Known rows, with every way that one mark hangs from another:
zopudo(gegulu kolor(kizor(mopidog susase))): [ 21 -22  42 -13   2  -9   8  -2  -3  17 -25 -27  -4  17 -16  20  22   2
   2]
zopudo(gegulu kolor(kizor) mopidog(sebe)): [ 15  -2  65   1  10  13 -28  13   0  22 -38 -28  -4 -15 -34   5  18   0
  22]
kizor(kolor): [  7  -9  49   7  -4 -10   0  -1  14   7 -16 -37 -19  47 -24  29   6  17
  14]
susase(kizor(mopidog(sebe))): [ 21 -29  34  14  -1 -18  -7   4  16   5 -17 -52 -19  15 -30  33  21  19
  18]
kolor(kizor): [  5 -15  45  -5  -6  -4  -2  -3  29   5  -9 -37 -23  21 -37  32   2   3
  24]
zopudo(gegulu mopidog): [  6  13  71  17  -1   0 -25  14   9  18 -23 -18 -30  12 -14  23   5  14
  24]
kolor(kizor(mopidog(sebe zopudo(gegulu)) susase)): [ 33 -25  11 -18  -2  -7 -11   5 -10   5 -27 -21 -11   9 -24  14  25  22
  13]
sebe(mopidog): [ 10 -13  48  18  11 -11  -6   0  20  -2   4 -19 -19  35 -26  34  23  11
  24]
kolor(kizor(mopidog(sebe) susase)): [ 26 -30  16  -6   0 -16  12  -5   8   5 -22 -42 -13  28 -42  24  23  14
  24]
sabi(mopidog(zopudo(gegulu))): [ 12  -4  44  13   1  -2 -23  15  -9   7  -4  -6 -34  12 -10  21  30  26
   9]
kolor(kizor(mopidog(sebe zopudo) susase)): [ 31 -31   2 -17   1  -5  11   4   8   1 -22 -31  -3  11 -35  13  24  18
  11]
mopidog(sebe zopudo(gegulu(sabi) kolor)): [  0 -14  60   5   2   5 -33  25   2   9 -33  -4   9 -15  -7  16  39  21
  33]
sebe(mopidog(zopudo(gegulu(sabi) kolor))): [  5 -16  63   5  14   1 -19  25   1   0 -12  13   7  -4  -1  21  43   7
  14]
sebe(mopidog(zopudo(gegulu(sabi)))): [  7 -14  53   7   5  -8 -25  22   4  -8  -7  12 -14  11  -5  32  32  16
  26]
susase(kizor(mopidog)): [ 15 -24  41  10  -5 -19   6   3  25   6  -9 -49 -24  21 -20  39  10  12
   6]
kizor(kolor mopidog(sebe zopudo) susase): [ 34 -25   6  -5   3 -12  14   6  -6   4 -29 -32   1  37 -22  10  28  31
   1]
mopidog(sebe zopudo(kolor)): [  9 -16  43   6  10  13 -14  12  18  12 -21 -24  15  -6 -21   6  33  21
  18]
sabi(mopidog(sebe)): [ 11 -13  42  29   6 -11 -13   6   1   7  -7 -33 -32  24 -36  24  39  25
  34]
susase(kizor(kolor mopidog(sebe zopudo(gegulu)))): [ 36 -27  23  -4  -4 -14 -23  12 -15   5 -30 -38 -14  14 -15  19  18  28
  -6]
kolor(kizor(mopidog)): [ 12 -27  33  -4   6  -7  17  -7  15   5  -5 -36 -21  23 -42  25  15   7
  16]

Rows:
[ 21 -25  27  -1  -3  -8   6  12  24   2  -7 -36 -13   4 -15  28  11  15
  -7] : susase(kizor(mopidog(zopudo)))
[  1 -17  67   4   3  -8  -7  18 -10  12 -16 -12 -23  -1 -24  26  35  -3
  20] : zopudo(gegulu(sabi(mopidog)) kolor(kizor))
[  9   0  65  20  16  11  -9  16  17  21 -32 -32   5  -5 -30   4  26   9
  23] : zopudo(kolor mopidog(sebe))
[  5  -7  73   1   7   6 -24  25   1  16 -44 -18  -2 -22 -31  12  25  -5
  34] : zopudo(gegulu(sabi) kolor(kizor) mopidog(sebe))
[ 25 -27  39   1   5   0 -24  17  -4  12 -28 -30   5 -18  -9  13  32  20
  -3] : susase(kizor(mopidog(sebe zopudo(gegulu kolor))))
[ 30 -16  36 -20   8   1 -10  10   2   4 -15  -5   6   5  -9  18  24  -3
  -9] : sebe(mopidog(zopudo(gegulu kolor(kizor(susase)))))
[ 24   1  56  -5   1   3 -19  14   1  23 -47 -29  -1  -5 -23  10  15  -2
  16] : zopudo(gegulu kolor(kizor(susase)) mopidog(sebe))
[ 24 -20  27   1  -3 -24  28  -2   2   9 -20 -38 -14  60 -19  27  17  20
   1] : kizor(kolor mopidog susase)
[ 28 -31  28   8  -2 -23   0   3   3   4 -25 -59 -17  33 -31  28  17  19
   4] : susase(kizor(kolor mopidog(sebe)))
[ 10 -10  51   6   5  12 -37  13   1  15 -27 -13   7  -8  -9   7  34  26
  19] : mopidog(sebe zopudo(gegulu kolor))
[ -2  -7  67  24  -6 -20 -18  19  -8   6 -10  -7 -43  21 -13  39  35  18
  35] : zopudo(gegulu(sabi(mopidog)))
[ 28 -24  20   5   0 -22  15  -2  -6   7 -30 -43 -10  54 -28  20  27  27
  14] : kizor(kolor mopidog(sebe) susase)
[  4 -22  47  17  12   2  -3  30  -1   6 -17 -10   1 -12 -23  10  57  18
  23] : gegulu(sabi(mopidog(sebe zopudo(kolor))))
[  0 -14  69  27   8 -10 -25  22 -18  13 -24 -11 -17   3 -18  22  57  18
  38] : zopudo(gegulu(sabi(mopidog(sebe))) kolor)
[ 14 -24  33 -13   8  16 -10   8  19   9 -22 -30  14 -15 -36   4  24   7
  14] : mopidog(sebe zopudo(kolor(kizor)))
[ 19 -27  28  11   9 -13   5  -3  -7   6 -21 -42 -13  44 -39  15  30  29
  19] : kizor(kolor mopidog(sebe))
[ 22 -25  23 -10  -3 -17  25  -6  17   6 -13 -38 -18  33 -33  30  12   7
  11] : kolor(kizor(mopidog susase))
[ 21 -19  18  -3  -2  -9  20   7  15   5 -12 -20  -6  26 -12  20  22  23
   2] : kizor(mopidog(zopudo) susase)
[ 20 -10  41 -24  -8   5 -10   9  10  15 -27 -16   4  -1  -5  17  10   2
  -3] : mopidog(zopudo(gegulu kolor(kizor(susase))))
[  1 -13  49   7  -7  -3 -39  22   3   1 -27  -5 -11  -1 -11  25  30  30
  44] : mopidog(sebe zopudo(gegulu(sabi)))
